Every row comes from one small tree of marks. The marks that hang from a mark follow it in brackets, in the order of their numbers. Every link used is in the known rows. Which tree was each row made from?
Known rows:
j458{j235 j928}: [ -8.0  18.5   6.8   7.8 -11.1  10.6 -19.0  29.2 -22.5  12.5  -8.0   9.8
  21.1  15.7  19.6  -3.8 -14.9  -9.5 -21.2  22.2  -4.1]
j928{j275}: [ -1.1  10.3  13.8  21.5   4.1 -12.1   2.1  19.3  -7.0  -0.9  -0.5  17.0
  10.9  17.4  17.6 -14.3 -18.4 -15.6 -16.7  29.8  11.1]
j275{j750{j235{j458 j885}} j928}: [-51.4   8.5   6.1  17.1  -7.5 -15.2 -28.7  43.3 -16.6 -18.2  -8.6  28.7
  30.4  12.7  19.1 -18.5  -4.1  -6.4 -18.7   4.2 -32.3]
j750{j235{j275 j456 j458 j885}}: [-13.5  -4.9  16.0  24.9  -0.8  -3.8  -5.1  45.9  -8.8  -3.5 -19.3  29.6
  26.9   6.4  19.9  -7.5   2.7   1.6 -25.8  -5.3 -23.2]
j235{j458{j928} j750 j885}: [-12.3   6.7  15.4  17.1 -10.2  -1.7 -15.9  45.6  -9.7 -13.6 -18.3  28.6
  23.6  10.7  14.3  -4.4 -11.7  -8.0 -39.5 -17.9 -20.5]
j885{j235{j275} j456}: [ -6.5  -0.6  20.0   4.3   1.0  -1.9 -18.4  22.3 -32.7  11.5 -17.6  21.5
   7.9  15.3   7.0  -8.6 -13.1   0.1   2.4  30.3  -0.7]
j458{j885{j235 j456} j928}: [-12.9   3.3  22.8   2.1 -15.7   6.8 -11.3  32.4 -19.3  14.7  -4.7  10.4
  19.5  19.2  17.9   6.2  -7.2  -1.9 -16.7  27.7   0.8]
j750{j235{j275 j885}}: [-13.0   9.6   5.3  22.7  -0.1 -23.9  -2.3  32.2 -11.6   6.2 -23.9  19.1
  17.6  11.3  13.7 -16.0  -6.3  -3.1 -20.8   8.9 -18.6]
j928{j275{j235 j750}}: [-23.2  19.6   7.5  22.6 -10.0 -15.5 -14.7   2.7  -8.7  -5.0  -2.4  20.2
  15.6   6.3  17.2 -12.9 -14.4 -13.4  -0.8  31.0 -16.8]
j275{j750{j235{j458}} j928}: [-44.3  13.2   6.5  17.7  -6.6 -10.4 -34.6  41.0 -20.6 -11.7  -2.3  22.5
  26.4  12.1  21.4 -17.9  -7.7 -10.0 -11.4  14.2 -24.7]
j750{j235{j275 j456}}: [-10.8   5.7  12.6  22.6   3.0 -11.0  -6.9  33.5 -18.7   7.3 -11.8  18.9
  15.9   7.9  21.3 -10.5  -6.4  -4.5 -11.1  17.7 -12.5]
j750{j235}: [-20.7  14.6   2.3  14.7  10.0 -12.2 -13.4  39.5 -13.7   6.6  -9.7  12.1
  16.8   8.3  11.3 -18.0 -12.3  -9.7 -18.0  24.2   2.5]
j458{j235{j456 j750} j928{j275}}: [  6.4   8.8  22.7  22.0 -25.0   8.9 -12.8  30.8 -11.8  -0.1  -5.9  27.1
  19.3   3.4  37.5  -3.6  -7.8  -8.0 -12.0  14.2 -24.8]
j750{j235{j275{j928} j456 j458}}: [-17.0  -3.5  21.5  25.3  -4.9   1.4 -18.6  50.4 -20.9  -2.9  -9.6  24.5
  22.3  15.1  27.4  -7.3  -0.4  -5.7 -15.3   9.1 -24.9]
j928{j275{j235{j456 j750 j885}}}: [-18.9   4.8  18.5  25.6 -11.3 -10.7  -2.4  23.5   1.5 -16.2 -12.8  30.6
  14.6  -0.2  18.5  -8.5  -7.2  -8.6 -14.1  13.8 -25.4]
j750{j235{j275 j885{j456}}}: [-15.0   3.2   9.0  13.7  -1.9 -19.4  -4.2  29.5 -20.5   3.3 -25.0  23.8
  17.5   7.9  12.6 -19.0  -2.1   1.6 -12.6  15.0 -11.9]
j928{j275{j750{j235{j458}}}}: [-10.4  11.2  10.3  26.0  -6.4 -13.4 -14.7  27.4  -4.5  -4.1  -2.9  25.9
  25.1   4.2  25.8 -19.0  -6.7  -8.5  -8.4  16.7 -16.3]
j275{j235{j456 j885}}: [-43.4   5.7   8.6  11.1   2.5  -1.6  -7.3  24.2 -11.2 -10.8 -12.5  20.6
  18.8   6.1   5.1  -2.1  -8.4  -7.1 -23.8  16.6  -9.4]
j235{j458 j750}: [ -7.2  14.1  14.0  19.5   3.7  -0.8 -18.9  39.9  -6.2  -9.7 -10.9  24.2
  14.5   6.2  11.9 -12.6 -18.3 -10.5 -28.4   0.0  -5.1]
j235{j456 j750 j885}: [-28.6   6.1  15.1  16.4   3.5 -12.9  -3.2  32.9  -6.0 -21.2 -12.9  31.7
  14.7   2.1  12.7 -12.3 -13.6  -5.7 -29.9  -1.6 -11.7]
j275{j235{j456 j885} j750 j928}: [-72.2   8.8   9.3  12.2 -12.2 -10.3 -24.9  18.0 -21.8 -25.6  -4.0  28.0
  23.2  11.3  13.7  -6.1  -7.3  -8.3 -11.4  17.2 -35.7]
j275{j928}: [-33.3  11.9  12.0  11.4   5.0  -8.4 -15.6  32.1 -23.9  -7.5   0.1  12.4
  10.7  28.2  12.6 -13.1 -20.6 -17.5 -21.3  28.6   5.0]
j928{j275{j235{j458 j885{j456}}}}: [-14.5  -2.0  17.5  15.6  -9.0   2.8  -6.4  25.2  -5.4 -11.9 -14.9  27.9
  20.5   8.1  10.7  -8.6  -2.0  -5.1 -15.0  20.0  -7.0]
j235{j456}: [-25.9   6.2  12.9  10.4  12.8  -0.7  -4.5  26.7 -17.5  -6.3   1.7  18.4
  14.7  13.3  12.2  -7.0 -17.8 -10.5 -22.6  21.7  14.5]
j458{j885 j928}: [ -9.8  17.6  14.1  17.5 -12.0  -3.8   1.9  26.1  -7.4  10.6   1.7   4.0
  19.2  23.5  22.7   5.5 -14.6 -11.7 -34.7  17.9   4.5]
j275{j235{j456 j458} j750 j928}: [-59.0   9.0  14.8  14.8 -11.3   7.4 -36.7  27.8 -23.7 -22.2   2.5  26.9
  25.0  10.7  18.3  -2.0  -6.5 -10.4  -8.1  16.6 -30.8]
j750{j235{j456 j458}}: [-21.9   0.2  11.8  15.5   8.5   6.5 -15.7  53.1 -10.4  -3.2  -6.4  21.9
  26.2   3.1  17.6  -9.5  -2.6  -5.0 -23.9  10.4  -2.1]
j458{j885}: [-14.3  20.0  11.3  19.3   0.8 -10.2   5.8  22.7   3.1   5.1   0.8   5.4
  14.4  17.8  16.1  -4.4 -17.1  -9.8 -32.4  23.7  12.4]

Which tree is each row?
[ -2.1   4.3  22.5   7.5  -6.3  -7.6 -24.3  26.0 -28.6   6.0 -23.8  27.7
   4.3   5.6  11.1 -13.0 -14.3   0.5   4.5  20.5 -16.8] => j885{j235{j275 j750} j456}
[-13.8   5.3  21.1  18.8   3.6   7.4 -16.2  42.6  -8.4 -17.2  -5.8  30.1
  17.8   1.9  17.2  -7.3 -13.2  -7.7 -27.3  -2.7  -6.5] => j235{j456 j458 j750}
[-40.3  13.9   3.7  15.0   3.0 -15.4 -19.6  25.6 -17.6  -5.4  -1.2  23.9
  23.4  -0.2  19.9 -16.5  -9.3  -5.4  -9.2  18.2 -13.2] => j275{j750{j235{j456}}}
[ -8.3  16.6  19.1  27.4  -9.5 -20.2 -17.0  25.8 -21.7  -5.9 -13.3  21.9
   2.7  20.6  21.7 -14.7 -20.7 -14.1 -11.0  11.3 -26.8] => j235{j275{j928} j750}
[-11.5  -0.7  23.7  20.1 -12.2   9.0 -13.0  28.7 -18.7 -11.3   6.8  29.6
  29.2  13.4  30.1   1.9  -7.0  -9.7 -18.1   4.0 -10.7] => j235{j456 j458{j928{j275{j750}}}}
[-11.2   4.7  21.8  23.7 -14.4   4.6 -18.1  20.2 -30.5  -4.2  -2.4  29.5
  26.4  16.6  28.2   5.0  -9.1  -5.8 -15.4  -6.0 -24.7] => j235{j275{j750} j456 j458{j928}}
[-47.2   9.4   3.1  14.3   0.6 -19.9 -13.1  27.5 -12.4 -12.8  -7.9  28.1
  27.3  -0.7  16.2 -16.9  -5.7  -1.6 -16.2   8.4 -20.2] => j275{j750{j235{j456 j885}}}
[  8.0  24.6  11.0  24.0 -12.0  -7.0 -16.5  21.2  -9.9   8.4 -20.2  20.3
   8.6   3.2  22.3 -15.0 -17.1  -4.8  -9.8  12.9 -25.5] => j458{j235{j275 j750}}
[ -3.5  12.8  17.2  18.2  -7.5   5.3 -23.1  43.5 -16.0  -5.5  -9.8  22.2
  18.7  11.2  17.8  -3.8 -16.8 -11.7 -30.5  -5.7 -12.2] => j235{j458{j928} j750}
[-68.7  11.4   7.7   3.7 -15.2 -13.3 -29.7  12.4 -28.9 -23.0 -10.9  27.0
  19.7  12.4   7.9 -14.4  -7.3  -7.1  -3.3  25.1 -27.7] => j275{j235{j885{j456}} j750 j928}
[-10.4  10.2  18.4  11.4 -13.7   1.9  -9.4  36.4  -9.8  18.2  -2.9   5.7
  20.8  21.7  20.1   9.5 -11.8  -6.7 -25.7  21.0  -5.3] => j458{j885{j235} j928}
[-11.1   6.7  26.5  15.5 -19.6   3.8 -12.4  42.3  -7.3   7.9  -3.6  16.2
  19.1  10.0  27.8  10.6  -9.1  -3.5 -23.3   9.5 -21.0] => j458{j885{j235{j456 j750}} j928}
[ 18.8  15.5  26.3  34.9 -26.3  -2.3  -6.6  32.7  -3.2   6.6 -13.1  19.0
  17.4  16.9  31.5   6.4  -9.9  -5.7 -30.4 -11.6 -29.9] => j235{j275 j458{j885 j928} j750}
[ -5.1   3.2  24.0  18.0  -2.0  -5.7 -19.6  32.1 -18.4   3.3 -16.5  28.0
   7.8   5.1  18.1  -4.1 -14.8  -2.5  -5.0  10.7 -25.9] => j885{j235{j275 j456 j750}}
[ -4.1  10.9  18.0  19.1 -11.2   9.3  -4.6  38.3  -4.5   5.0   0.1   9.1
  25.8  22.1  22.0   7.4 -10.2  -9.8 -39.5   5.3   2.5] => j235{j458{j885 j928}}
[-14.7  17.5  14.8  30.1 -19.6  -5.2  -9.6  12.4   9.3  -5.1   0.9  19.3
  23.8   6.6  25.3  -2.7  -6.2  -8.2 -11.5  20.0 -22.6] => j928{j275{j235{j458{j885}} j750}}
[-26.1  13.5  14.8  21.0 -17.1  -1.2 -22.6  15.0 -25.1  -4.0  -4.2  25.4
  18.7  13.5  31.2  -9.3 -10.0  -4.2  -0.8  20.5 -32.0] => j458{j235{j275{j750 j928} j456}}
[-16.0   4.2  15.0  26.1  -6.2  -7.9 -12.8  30.0  -5.4  -9.7   1.1  30.8
  27.6   1.8  29.4 -15.1  -2.9  -6.6  -8.0  14.4 -16.9] => j928{j275{j750{j235{j456 j458}}}}
[ 18.4  25.2  19.4  29.9 -36.8  -1.8  -7.1  23.4  -1.8  18.3 -14.3  12.0
  16.1  10.3  38.0   3.2  -9.2  -2.3 -21.0   6.4 -37.0] => j458{j235{j275 j750} j885 j928}
[-52.5  16.6   9.0  15.7 -11.7   0.5 -40.0  25.4 -22.4 -15.9  -2.3  20.8
  22.4  14.1  14.2  -7.1 -11.1 -13.4  -8.9  18.6 -29.1] => j275{j235{j458} j750 j928}
[ -5.5  17.1  13.8  25.1  -9.2 -11.9 -11.4  19.8  -1.9  -4.4 -11.4  20.8
   7.7   3.3  17.5 -11.7 -14.7 -15.4  -7.2  26.0 -17.7] => j928{j275{j235{j750}}}
[-10.3   8.8  23.6  32.1 -13.5  -2.7  -2.0  15.8  -2.6  -5.2   1.6  25.4
  24.8  10.9  30.6   3.7  -6.4  -0.5 -20.5  -0.9 -20.7] => j235{j275{j750} j456 j458{j885}}
[ -9.7   4.7  16.7  13.6 -13.7   7.6 -11.7  49.4 -10.4   9.0  -8.7  14.0
  29.0  10.5  23.3  -2.9   2.9  -1.7 -25.9  12.1  -4.5] => j750{j235{j458{j885{j456} j928}}}
[-26.0  -6.6  13.9  14.7  -4.1   6.3 -12.3  57.9 -15.0  -6.0 -12.9  25.5
  34.3   7.4  20.0  -2.1   3.1  -2.3 -33.8  -5.5 -16.4] => j750{j235{j456 j458{j928} j885}}
[-38.2  19.7  12.1  17.1  -9.3  -8.1 -31.2  32.4 -18.4 -11.3 -11.3  16.8
   6.8  11.7  12.1 -10.5 -16.6 -16.6 -10.1  24.4 -26.8] => j275{j235{j750} j928}
[-40.1  15.4  13.7  21.8 -13.7   5.5 -17.9  19.2   0.4 -10.1   2.3  21.0
  28.5   0.6  20.1   4.8  -3.8  -3.0 -17.9  11.3 -22.9] => j275{j235{j456 j458{j885}} j750}
[-10.1  15.4  13.9  18.6 -23.9   4.6 -20.1  11.8 -30.2   7.7  -5.4  22.7
  24.3  10.5  32.8   1.1  -9.8  -2.1  -5.7  11.1 -30.7] => j458{j235{j275{j750} j456} j928}
[-55.7  12.9   2.3  15.7  -7.2 -26.3 -24.2  33.9 -19.5 -14.7  -7.8  23.8
  24.2  13.6  18.1 -21.9  -7.6  -8.6 -13.6  14.9 -29.7] => j275{j750{j235{j885}} j928}
[-18.3  14.8  11.8  24.6 -12.0  -4.7 -19.6  13.3  -5.3  -9.5  -3.5  24.4
  21.5   5.6  18.6  -8.7 -10.0 -11.3  -5.8  20.6 -19.8] => j928{j275{j235{j458} j750}}
[-44.3  11.4  18.1  16.6  -9.2  -1.1 -27.9  35.0 -20.2 -17.4  -6.9  22.9
   9.9   8.5  17.4  -5.9 -12.2 -14.4  -9.5  21.6 -28.5] => j275{j235{j456 j750} j928}
[-20.1   8.9  11.9  24.6  -4.1 -18.4  -8.6  21.1  -9.0  -6.6   1.8  27.1
  21.6   2.3  28.5 -17.8  -6.5  -8.4  -3.0  23.8 -14.7] => j928{j275{j750{j235{j456}}}}
[  1.2   1.5  18.7  16.0   2.1   4.9 -21.5  37.3 -17.9  11.8 -16.6  20.1
  15.1  17.4  10.8  -1.9 -13.4  -3.8 -13.4  12.3 -10.9] => j885{j235{j275 j458}}
[-12.2   3.0  14.6  11.1  -1.0 -15.9   2.6  12.5 -23.2  -3.7 -20.8  25.1
  11.3  18.0   7.6 -13.8 -11.4  -1.6 -16.6  12.7  -0.1] => j235{j275 j885{j456}}
[-18.8  -3.1  24.1   3.6  -5.5  -1.9 -25.6  28.3 -39.4   4.7 -15.2  22.0
   7.9  24.6  12.1  -9.2 -11.1  -3.3   4.5  33.2  -9.5] => j885{j235{j275{j928}} j456}
[-12.4  11.4  19.5   8.0 -14.2   1.0   0.0  22.7 -17.3   7.3  -1.2   8.9
  18.7  22.3  19.8   2.0 -10.1  -6.4 -25.0  23.6  10.9] => j458{j885{j456} j928}
